Each row comes from the steps of one walk. Every step used is in the known rows, and no mark comes twice. Write the walk behind each row, first mark first.
Known rows:
regezu/zolu: [  0,   1,   6,  -3,   0,  11, -12,  -9,  13,  11,  18,   1,  14,   3,   5,
  10,  -4, -18, -20,  -7,  14, -14,   7,   4,   4,  12, -10,   3,  11,   7,
  21]
bifop/rudul/bitaf/telik/nini/nobi/budi/gazek: [-19,   3,  21,  12,  -2, -13, -18, -13,   1, -27,   2,  -8,   4, -27,   3,
 -14,   0, -17,  14,   0,  -7,  10,  14,   4,   0,  13,   8,  24,   9, -57,
  27]
bifop/rudul/bitaf/telik/nini/gazek: [-32,   4,  17,   8,  -2,  -1, -17, -18,   8, -25,   2,   4,   7, -14,  11,
 -19,   0, -16,  10,  -2,  -7,  11,  12,  -1,   4,   4,   9,  16,   4, -51,
  24]
telik/nini/nobi/budi: [ 15,  -1,  11,   3,  -5,   1, -24, -24,  12,  -4,   6, -20,   1, -23,   7,
  -5,  -7, -16,  15,  -6,  -8,  -5, -10,   1,   1,   5, -13,  36,  14, -19,
  25]
rudul/bitaf: [-13,   1,  20,   5,  -7,   8, -20, -15,  22, -10,   6, -15,   6,   6,   0,
  23,  -5,   1,   5, -11, -13,   8,  13,   2,  -1,  13,   9,  -4,   2,   0,
  12]
bitaf/rudul: [-15, -13,   7,  13, -15,  -1, -14, -17,  13,  -8,   4, -10,   2,  -2, -26,
  36,   2,   0,  -3,   9, -12,  24, -15,   2,  10,  16,  15,   2,  23, -18,
  20]
nini/gazek: [ -4,   3,   6,  -9,  20,   7, -21,  -9,  26,   2,  13,  20,  -1,  -2,  -8,
  -1, -11,  -6, -10, -11,  -5,   5, -12,  10,  23,  -3,   3,  -4,  -1,  14,
 -12]
gazek/tafoz/nobi: [ -1,  -1, -23,  22,  -6, -11,  25, -20,  21,  14,  13, -18,  -6, -12,   1,
   3,  12,   6, -13, -14, -26,   8, -10,  -3,  -4,  -8,  17,   3,   5,  -2,
   8]
gazek/tafoz: [-15,  -6, -17,   9,   4,  -3,  19, -12,  17,  11,   8, -16,  -3,   7,  11,
   1,  -2,   8, -18,   2, -18,  12,  -7,  -5,  -7,  -3,  26,   1,   6,  -2,
  23]
nini/nobi/regezu/zolu: [ 23,  -2,   8,  -6,   9,  -2, -12,  -5,  35,  11,  18, -12,  -6, -31,  27,
  13, -28, -18,   1,  -5,   9, -12,   7,   3,  -8,  22, -16,   9,  14,  -8,
   7]
regezu/nobi/budi/gazek/tafoz: [ 22, -26,  -1,  17,  12,  -6,   8,  12,   4,   3,  21, -21,  -8,  38, -30,
  20,   5,  -2,  -8,  -5,  -2,   9,  -8,  10,  -5,  22,  10,  17,   9,  -4,
  30]
budi/gazek: [  3,  -7,  16,  -7,   9,  -4, -33,   1,   1, -11,   8, -18,  -3,  -4, -31,
  26,  -7,   6, -22,  -1, -19,  14, -16,  16,  13,   4,   6,   7,  13,   3,
   4]
budi/gazek/tafoz/nobi/regezu/zolu: [  6,  -5,  -5,  10,  10, -17,   3,  12,   3,  -7,  18, -19,  -9, -24, -29,
  30,  -8,   3, -17,  -8, -15,   9,  -2,   8,  -1,  -1,   6,  16,   9,  -5,
  -4]
rudul/bifop: [  5,   3,   7,  11,  -3,  14, -19, -21,  22, -13,   5, -15,   6,   8,   2,
   4,  -4,  -3,  -1, -11, -15,   8,  -6,   4,  -3,  13,  51,  -5,  21,   4,
  26]
budi/gazek/tafoz/nobi/nini: [  4,  -3,  -5,  15,   6, -13,   2,   6,   6,  -9,  11, -24, -16, -21, -32,
  25,   4,   8, -22, -13, -23,  19, -12,   9,  10,  -4,  12,  14,  10,  -4,
  -4]
zolu/regezu/nobi/budi/gazek/tafoz: [  1,  -7,  18,   4, -21,  -1,   3,  37,   4,  16,  28, -45,  -4,  22, -15,
  37,  21,  -6, -16,   0,   4,  20,  -3,  -4,  -8,   5,   9,  16,   1, -12,
  18]
bitaf/rudul/bifop: [-11,  -5,   6,  21, -16,   4, -14, -16,  15, -22,   3,  -7,   3,  -2, -30,
  34,  -1,  -2,   7,   3, -11,  26,  -7,   1,   3,  21,  49,   3,  28, -19,
  28]
bifop/rudul/bitaf/telik/nini/nobi/budi: [-21,   4,  19,  15,  -6,  -9, -14, -22,   7, -21,   2,  -9,   6, -23,  17,
 -22,   2, -18,  17,   0,  -5,   7,  13,   0,  -2,  14,   8,  19,   9, -55,
  32]
nobi/budi/gazek/nini: [  5,  -6,  13,  12,  10, -22, -16,  -2,  -9,  -2,  15, -29,  -1, -11, -20,
   5,   1,  -5,   1,   3, -11,   8, -15,  14,   4,  11,   9, -19,  14,   2,
   8]
tafoz/gazek/budi: [ -7,   5,   2,  -3,   7,  -2, -27, -10,  22,  34,   7, -11,  -8, -11,  37,
   8,  -2,  -3,  -8,  -1, -31,   9,  -9,   3,  16,  -3,  10,   6, -29,  14,
  30]
gazek/budi: [-10,  -8,   1,  -8,  -4,   5, -19, -18,  26,  17,   4, -19,  -5,   4,   8,
   6, -13,  -3, -15,  11, -22,   1,  -3,  -8,  -2,  -5,  18, -12, -31,   5,
  12]
regezu/nobi/budi: [ 25, -27,   5,  18,   5,   2,   3,  -3,  15,  12,  22, -22,  -2,  44, -12,
  11,   8,  -8,  -6,  -8,   0,   1, -13,   9,  -3,  26,   0,   8,  12,   1,
  33]
rudul/bitaf/telik/nini/nobi/budi/gazek: [-28,   1,  28,   6,  10,  -4, -23,  -6,   8, -34,   8,  -4,   2, -15,  -2,
  19, -14, -12,  22,   6,  -8,  15,  17,   4,  12,   3,   9,  28,   5, -14,
  14]
budi/gazek/tafoz/nobi/nini/telik: [  2,   0,   0,  15,   5, -14,   1,   7,   7, -12,  12, -11, -17, -19, -34,
  27,   0,   4, -22,  -4, -22,  18, -10,   8,  12, -16,  17,  18,   6,  -3,
  -7]
bifop/rudul/bitaf/telik: [-30,   0,  18,  11,  -6,  -3, -14, -21,  10, -17,   1,  -7,   8,  -8,  18,
 -15,   4, -11,   2,   1,  -9,  12,  10,   0,  -1,  11,  14,   4,   9, -47,
  29]
budi/gazek/nini/nobi/regezu: [  3,  -9,   3, -12,  12, -13, -29,   9,   0, -10,  12, -20,  -8, -26, -18,
  29, -24,   3,  -3,   6, -14,  15,  -1,   4,  -5,   0,   4, -26,  13, -11,
   2]

Which walk is each row?
[ 23,  -6,   9,  -5,   9,  -4, -15, -12,  38,  10,  13, -22, -13, -29,  28,
  12, -28, -10,   1,  -1,  -6,  -3,  -6,   4,  -6,  19,  -9,   4,  15,  -8,
   3] -> nini/nobi/regezu
[-13,   4, -13,  -3,  24,   0,   6,   0,  24,   4,  12,  23,  -5,  -3,  -5,
  -3, -11,   0, -11,  -8,  -8,  10,  -4,   2,  12,  -9,  18,   2,  -7,   7,
  -4] -> nini/gazek/tafoz
[-16,   7,   1,  -1,   4,  -6, -25,  -9,   9,  25,  12,   5,  -3, -11,  37,
  11,  -6,  -5,   3,  10, -24,  16,  -8,  -1,  14, -21,  10, -23,  -1,   8,
  32] -> tafoz/gazek/nini/telik
[ -1,  -8,  -9,  -8,   2,  -8, -13, -13,  19,  10,  13, -22,  -5, -25,  26,
   9, -25,  -5,   9,   8,  -9,   6,   2, -12, -18,   0,   0, -51,  13, -13,
  13] -> gazek/nini/nobi/regezu
[-21,  -3,   1,  -6,  -7,   0, -17, -15,   9,   5,  11,   4,   4,   5,   9,
  11, -15,  -6,   0,  26, -12,  11,  -2, -14,  -5, -30,  19, -51,   8,  -4,
  16] -> gazek/nini/telik
[ -9,  -9,   3, -10,   6,  -8, -30,   4,  -8, -11,   9, -19,  -1,  -9, -29,
  26, -11,   8, -13,   7, -20,  19,  -8,   5,   1,  -7,  10, -30,  12,  -4,
   7] -> budi/gazek/nini
[ 20,   3,   7,  31, -16,   0,  -1, -31,  33,   6,  14, -35, -15, -27,   0,
   7,  22,  -7, -16, -34, -20,   6, -29,   5,  22,   0, -15,  -1,  17,   7,
 -14] -> tafoz/nobi/nini
[ -3,   7, -18,   6,  18,  -7,  10,  -7,  27,   5,  16,  22,  -8, -16, -12,
  -2,  -1,  -1,  -9, -19, -13,   7,  -6,   3,  16, -12,  11,   2,  -6,   8,
 -16] -> nini/gazek/tafoz/nobi
[ -6,  -3, -13, -11,  -1,  -4, -17, -17,  13,  11,   8, -10,   1, -20,  13,
   5, -13,  -2,   5,   6, -11,   7,   3, -11, -11,  -1,   7, -53,  10, -10,
  20] -> gazek/nini/nobi
[  6,  -4,   8,  17,  14, -22,   1,   2,  -4,  -1,  14, -28,  -5,  -9, -19,
   4,   2,  -1,  -5,   1, -12,   9, -16,  18,   4,  14,  16,  11,  10,   3,
  10] -> nobi/budi/gazek/tafoz
[ 21, -28,   2,  12,   9,  -5,  -4,   9,   1,   2,  22, -22,  -5,  36, -30,
  20,   4,  -4,  -4,  -3,  -1,   9,  -8,   8,  -5,  20,   3,  -3,  10,  -4,
  29] -> regezu/nobi/budi/gazek/nini
[  1,   4, -15,   7,  21,  -8,  13,  -3,  31,   5,  19,  13, -12, -18,  -4,
   1, -10,  -4,  -5, -16, -11,   7,  -7,   3,  10, -11,   7,   3,  -5,   5,
 -20] -> nini/gazek/tafoz/nobi/regezu
[  5,  -7,  25,   3, -26,   5,  -6,  25,  13,  21,  28, -45,  -1,  28,  -2,
  30,  24, -11, -13,  -2,   7,  15,  -9,  -3,  -6,   8,   2,   8,   4,  -7,
  18] -> zolu/regezu/nobi/budi
[ -4,   0,  26,  19,  -5,  16,  -7, -12,  34,  -1,   8, -14, -21,   1,  13,
  10,  -3, -16, -21,   2,  -5,  12, -21,  -2,  25, -15,   5,   7,  16,   5,
   1] -> nobi/nini/telik
[  1,   3,  -3,  11,   4,  -2,  -3, -16,  11,  -9,  12,  -1,  -2, -18, -10,
  -8,  -2, -12,  11, -15, -11,   2, -11,  -2,  10, -17,  -5,  35,   1, -11,
   4] -> telik/nini/gazek/tafoz/nobi/budi
[ -1,  -8,  22,  -7, -29,  13, -12,  25,  17,  19,  25, -40,   0,  31,  -1,
  37,  18,  -6, -20,  -2,   2,  19,  -6,  -8,  -5,   1,   2,   6,   3,  -9,
  19] -> zolu/regezu/nobi
[ -5,   1,  10,  11,  11,  14,  -7,  -5,  39,   3,   8,  -9, -24, -10,   4,
  -1,  -5, -11, -21, -15,  -5,  11, -14,  -3,  29,  -4,   3,   0, -12,  10,
 -15] -> nobi/nini/gazek/budi
[-29,  -8,  12,   2,  21, -10, -10,  -9,   3, -24,   9,   1,  -5, -18,  14,
  -2, -15, -15,   6,  21,  -9,  17,  -7,   3,  19, -15,  11,  41,  13, -15,
  23] -> bitaf/telik/nini/nobi/budi/gazek/tafoz
[ 25,   2,  11,  -1,  13, -16, -20,  -7,  15,   5,  12, -10,  -5, -33,  -9,
   6,  -8,  -9,   2,  -5,  -5,  -1,  -6,  18,   6,  26,   1,  12,  11,  -3,
   6] -> nini/nobi/budi/gazek
[ 16,  -4,  12,  -4,  -3,   7, -22, -16,  20,  -6,  12, -21,  -1, -25,  19,
   7, -25, -21,  12,  -5,   0, -10,  -1,  -6,  -6,   3, -24,  38,  16, -23,
  21] -> telik/nini/nobi/regezu/zolu
[ 13, -24,  -6,  18,  13,  18,  17,   9,  31,   3,  18,  -8, -22,  38, -12,
  16,   3,  -5, -19, -21,   4,  13,  -8,  -3,  11,   9,   2,  14,   7,  -2,
  18] -> regezu/nobi/nini/gazek/tafoz
[ 27, -28,   8,  15,  11,  -2,  -4,   9,   6,   2,  21, -21,  -6,  38, -31,
  22,   5,  -5,  -8,  -7,  -1,   6, -12,  14,   1,  26,   2,  14,  12,  -2,
  28] -> regezu/nobi/budi/gazek
[ -1,  -4,  24,   2, -23,  18,  -5,  32,  26,  16,  26, -36, -13,  23,  -3,
  34,  20, -10, -22, -12,   9,  21,  -7,  -9,   8,  -1,  -3,  10,   1,  -8,
   5] -> zolu/regezu/nobi/nini/gazek
[ 28,   3,  10,  26,  -4, -23, -10, -22,  10,   3,  21, -28,  -3, -31, -26,
   8,  20,  -7,  -3, -23, -22,   1, -25,  21,  15,   9,  -9,   4,  13,   8,
 -14] -> tafoz/nobi/budi/gazek
[ 16, -24,  12,  19,  -1,  20,   3,   3,  31,   3,  17, -11, -18,  46,  -7,
  24,   1, -11, -20,  -5,   2,  11, -12,  -3,  11,   2,   1,  15,  13,  -2,
  25] -> regezu/nobi/nini/telik
[-37,   4,  13,  11,   9,   0,  -7, -12,  18, -31,   9,   9,   2, -11,   2,
  15,  -9, -10,  19,  -3, -12,  16,  19,  -5,  13, -14,  12,  23,  -2, -10,
   5] -> rudul/bitaf/telik/nini/gazek/tafoz/nobi
[ -2,   8,  -7,  -4,  10,  -9, -19,  -2,  15,  29,  18,  -7,  -6, -33,  49,
  12, -11, -10,   9,  -5, -12,   6,   3,   0,   4,   3,  -6, -19,   1,   1,
  32] -> tafoz/gazek/nini/nobi/regezu/zolu
